Known rows, with every way that one mark hangs from another
(z852 (z539 z592)): [ 1.18  2.36  0.40  0.24 -0.19 -1.98  0.48  2.53 -1.47 -1.48 -2.23  2.29
  1.49 -1.24 -0.43  0.37  1.81  0.25  1.30 -0.37]
(z765 (z196 (z539 z592))): [-0.72  0.06 -0.52  1.21  2.28 -2.84 -0.82  0.54 -0.35 -0.63 -1.43 -0.12
  2.86 -1.08 -1.35  0.43  1.09  1.78 -0.10 -0.80]
(z765 z196): [-0.27  1.99  0.07 -0.23  2.09  0.23 -0.27 -1.44  1.00 -0.92 -2.71  1.78
  0.98 -0.65 -2.17 -2.99 -0.58  1.13  0.96 -0.36]
(z295 (z539 z40 (z196 z533) z592)): [-6.09  1.41  2.37 -1.22 -0.57 -2.12  0.85  1.83 -1.52 -0.48  2.43  1.40
  0.43 -0.13  2.33  2.32  0.72  0.07  1.77  0.41]
(z592 z539): [ 2.49  3.10  0.55  0.02 -0.26  0.96  0.08  2.93  0.18 -2.43 -0.96  0.22
 -0.49 -0.10 -0.96 -2.54  1.50 -0.31  0.96  1.25]
(z295 z539): [-0.99  2.26  2.34 -1.43 -1.35 -0.19  0.26  0.20 -0.05 -4.47  0.74  4.20
 -0.70 -1.67 -1.93 -3.37  0.28  0.27  3.87 -0.08]
(z539 (z196 z533)): [-2.98  0.75  1.17 -0.27  1.34 -0.23  1.12  1.32 -0.11  0.75 -1.13  0.78
  0.90  0.26 -0.08 -1.29 -1.08 -0.97  1.44 -0.44]
(z196 z533 (z539 z40) z592): [ 1.07 -2.73  1.01  0.61  1.50  0.12  2.29  4.09  0.48 -1.47  0.13  0.73
  3.71  0.42  0.85 -0.60  1.00 -0.76 -0.18 -1.70]
(z342 z198 z765): [-1.03  0.03 -1.31  0.79  0.77  0.61  0.65 -0.61  2.62 -2.81 -2.82  4.12
  1.68  0.68  0.18 -3.06 -0.87 -1.88  2.24  0.12]
(z852 (z539 z40)): [ 3.23  1.59 -0.18 -1.48  0.03  0.90  2.11  1.91 -0.77 -2.19 -1.42  3.54
  1.22  0.31 -0.69 -0.72  2.54 -1.37  2.41 -0.12]
(z342 (z765 (z196 z533 (z539 z40) z592))): [ 0.84 -2.66  0.55  1.97  3.33  0.75  1.78  3.47  2.82  0.59 -0.96 -0.21
  6.77 -0.82  0.12  0.80  0.86 -0.39 -2.10 -2.68]
(z852 z539): [ 2.40  1.93  0.61 -0.49  0.39  0.25  1.47  1.75 -0.79 -2.50 -2.42  3.34
  1.33 -1.34 -2.27 -2.11  1.38 -0.44  2.12 -0.46]
(z295 (z539 z40)): [-0.50  1.72  1.37 -2.34 -1.52  0.70  1.32  0.11  0.14 -4.43  1.61  4.49
 -0.85  0.02 -0.32 -2.20  1.38 -0.89  3.82  0.08]
(z295 (z539 z40 z196)): [-3.09  1.36  1.77 -2.40 -0.28  1.17  0.32  0.03  0.05 -2.62  3.12  3.02
 -2.44 -0.56 -0.17  0.11  0.70 -0.64  3.80  0.35]
(z592 (z539 z40 z196)): [ 0.09  2.30  0.16 -0.99  0.59  2.44  0.14  2.77  0.27 -0.25  1.29 -0.69
 -2.44  0.64  1.17  1.05  1.77 -1.20  1.09  1.15]
(z592 (z539 z40)): [ 2.87  2.47 -0.33 -1.05 -0.72  1.71  0.96  2.87  0.15 -2.49  0.25  0.29
 -1.04  1.11  1.05 -0.96  2.29 -1.59  1.21  1.12]
(z342 z198 (z765 (z196 z533))): [-2.74  0.68 -1.09  1.77  3.24 -0.75  1.31 -1.63  2.46  0.28 -4.48  2.02
  5.99  0.45 -0.45 -2.91 -1.99  0.46 -0.99 -0.13]
(z196 z533 z592): [-0.16 -0.28  2.09  0.55  1.05 -0.30  1.21  2.92  1.07 -0.76 -2.05  1.64
  2.30 -0.30  0.11 -2.58 -1.09  0.06  0.07 -1.72]
(z765 (z196 (z539 z40 z592))): [-0.43 -0.13 -1.10  0.54  2.06 -1.95  0.14  0.41 -0.20 -0.66 -0.24 -0.01
  2.82  0.34  0.42  1.62  2.19  0.46  0.21 -0.61]
(z196 (z592 z539)): [ 2.50  1.73  2.06  0.67  0.65  1.34 -0.52  4.26  1.08 -2.49 -0.84  0.05
 -0.86 -1.34 -0.56 -1.65  0.87  0.74 -0.58 -0.15]

Rows
[ 1.71  1.72  1.54  0.49  2.93  0.96  1.13  3.00  0.71  0.63 -1.69 -1.90
  2.96  0.03  0.81 -0.19  0.72  1.87 -3.61 -0.12]  (z765 (z196 z533 (z592 (z539 z40))))
[-2.36  1.34  0.51 -0.17  1.25 -1.69  1.93  3.17 -2.20  1.88 -0.42  0.61
  2.59  0.18  2.10  3.74  1.75 -0.39  0.06  0.01]  (z852 (z539 z40 (z196 z533) z592))
[ 1.56  1.71  2.62  1.44  0.94  0.48  0.98  5.12  0.38 -0.87 -1.54 -1.11
  1.99 -0.78  0.13 -1.85  0.21  1.02 -1.72  0.03]  (z196 z533 (z592 z539))
[-0.89 -0.27  2.96  0.78  3.00  0.28  1.26  3.82 -0.37  1.33 -1.79  0.36
  2.34 -2.44 -1.20  0.86 -0.46  1.05 -0.73 -1.33]  (z852 (z539 (z196 z533 z592)))
[-3.94 -0.46  3.59 -1.16  0.92  0.72  1.16  2.18  0.50 -0.95  2.50  1.74
  0.11 -1.03  0.79  0.74 -0.49  0.62  1.11 -0.92]  (z295 (z539 z40 (z196 z533 z592)))
[-2.92 -0.92  1.92 -0.44  2.05  1.44  0.93  2.97  0.99  1.15  0.24  0.77
  0.55  0.52  2.33  0.96 -0.77 -1.18  0.31 -1.29]  (z539 z40 (z196 z533 z592))
[ 2.34 -2.55  0.70 -0.08  1.26  0.93  0.84  2.80  1.07 -2.68  1.13  1.77
  0.97 -0.28  0.00 -0.33  1.64 -0.79  1.17 -2.03]  (z196 (z539 z40) z592)
[ 0.65  0.95  0.01 -1.26  1.18  1.75  1.19  1.31 -0.76 -0.18 -0.20  2.38
 -0.20 -0.46 -0.25  1.47  1.70 -1.39  2.15  0.04]  (z852 (z539 z40 z196))
[ 0.63  0.77  0.05  2.83  3.76  1.70 -0.85  0.99  3.61 -0.88 -3.25 -0.51
  2.49 -1.69 -0.76 -0.74 -0.75  2.58 -3.30  0.49]  (z342 z198 (z765 (z196 (z592 z539))))
[-1.99 -1.86 -1.19  2.40  3.30 -1.26  1.86 -0.53  1.77 -0.55 -3.34  0.30
  7.71  0.22 -1.82 -2.26 -0.67  1.10 -1.20 -0.38]  (z342 z198 (z765 (z196 z533 z539)))
[ 0.81 -2.30  1.03  1.13  3.60 -0.16  1.75  2.00  0.75  0.01 -0.73 -0.51
  5.16 -0.21 -0.72 -0.35  0.66  1.34 -1.81 -2.09]  (z765 (z196 z533 (z539 z40) z592))
[ 0.24 -1.84  1.70  2.01  3.69 -0.93  0.86  1.96  0.78 -0.15 -1.88 -1.06
  5.36 -1.54 -2.37 -1.63 -0.56  2.44 -2.00 -1.97]  (z765 (z196 z533 z539 z592))
[-2.87 -0.77  2.53  0.74  2.33  0.40  0.26  2.44  1.05  0.98 -0.82  0.40
  0.64 -1.06  0.47 -0.38 -1.66 -0.07 -0.03 -1.28]  (z539 (z196 z533 z592))
[-0.86  2.22  0.52 -0.50  0.81  1.48  1.36  3.70 -0.37  0.80  0.57 -1.34
  0.42  1.39  1.72  0.99  1.27 -1.39  0.07  1.49]  (z592 (z539 z40 (z196 z533)))
[ 2.89  1.82  0.74  0.35  2.77  2.12 -0.23  2.01  1.74 -0.48 -0.77 -1.09
  0.43 -0.46 -0.10  0.16  1.47  1.43 -2.19  0.10]  (z765 (z196 (z592 (z539 z40))))
[-4.88  1.69  1.46 -1.79 -0.46 -1.08 -0.60  0.73 -0.81 -1.92  3.35  2.22
 -2.33 -0.95  1.76  2.55  1.09 -0.26  2.92  0.58]  (z295 (z539 z40 z196 z592))
[ 1.05 -1.80  1.09  1.33  3.55 -0.13 -0.46  0.86  1.51 -1.60 -1.40 -0.12
  2.58 -2.44 -2.85 -1.24  0.01  1.99 -0.73 -1.94]  (z765 (z196 z539 z592))
[-1.33  1.16  0.05 -0.74  0.90 -0.65  0.25  2.36 -1.55  0.52 -0.11  1.52
 -0.21 -0.52  1.57  4.08  2.23 -0.89  1.38  0.15]  (z852 (z539 z40 z196 z592))
[ 2.17  2.29  1.66  1.19  2.81  1.03 -1.01  2.01  1.50 -0.84 -1.78 -1.25
  0.51 -1.93 -1.89 -1.14  0.14  2.72 -2.49  0.08]  (z765 (z196 (z592 z539)))
[-3.00  1.60  1.31  0.65  1.20 -2.57  1.03  3.40 -2.35  1.75 -1.60  0.27
  2.89 -1.28  0.56  2.58  0.61  0.49  0.20  0.07]  (z852 (z539 (z196 z533) z592))
[ 2.07  1.25  1.81  0.64  0.71  1.38  1.66  4.99  0.66 -0.90 -0.33 -0.81
  1.66  0.62  1.89 -0.62  1.26 -0.19 -1.60  0.12]  (z196 z533 (z592 (z539 z40)))
[-2.81 -0.28  3.17 -1.86  0.98  1.86 -0.44  1.46  1.02 -2.42  3.26  2.65
 -2.55 -1.94  0.05  1.27  0.04  0.39  2.32 -0.91]  (z295 (z539 z40 (z196 z592)))
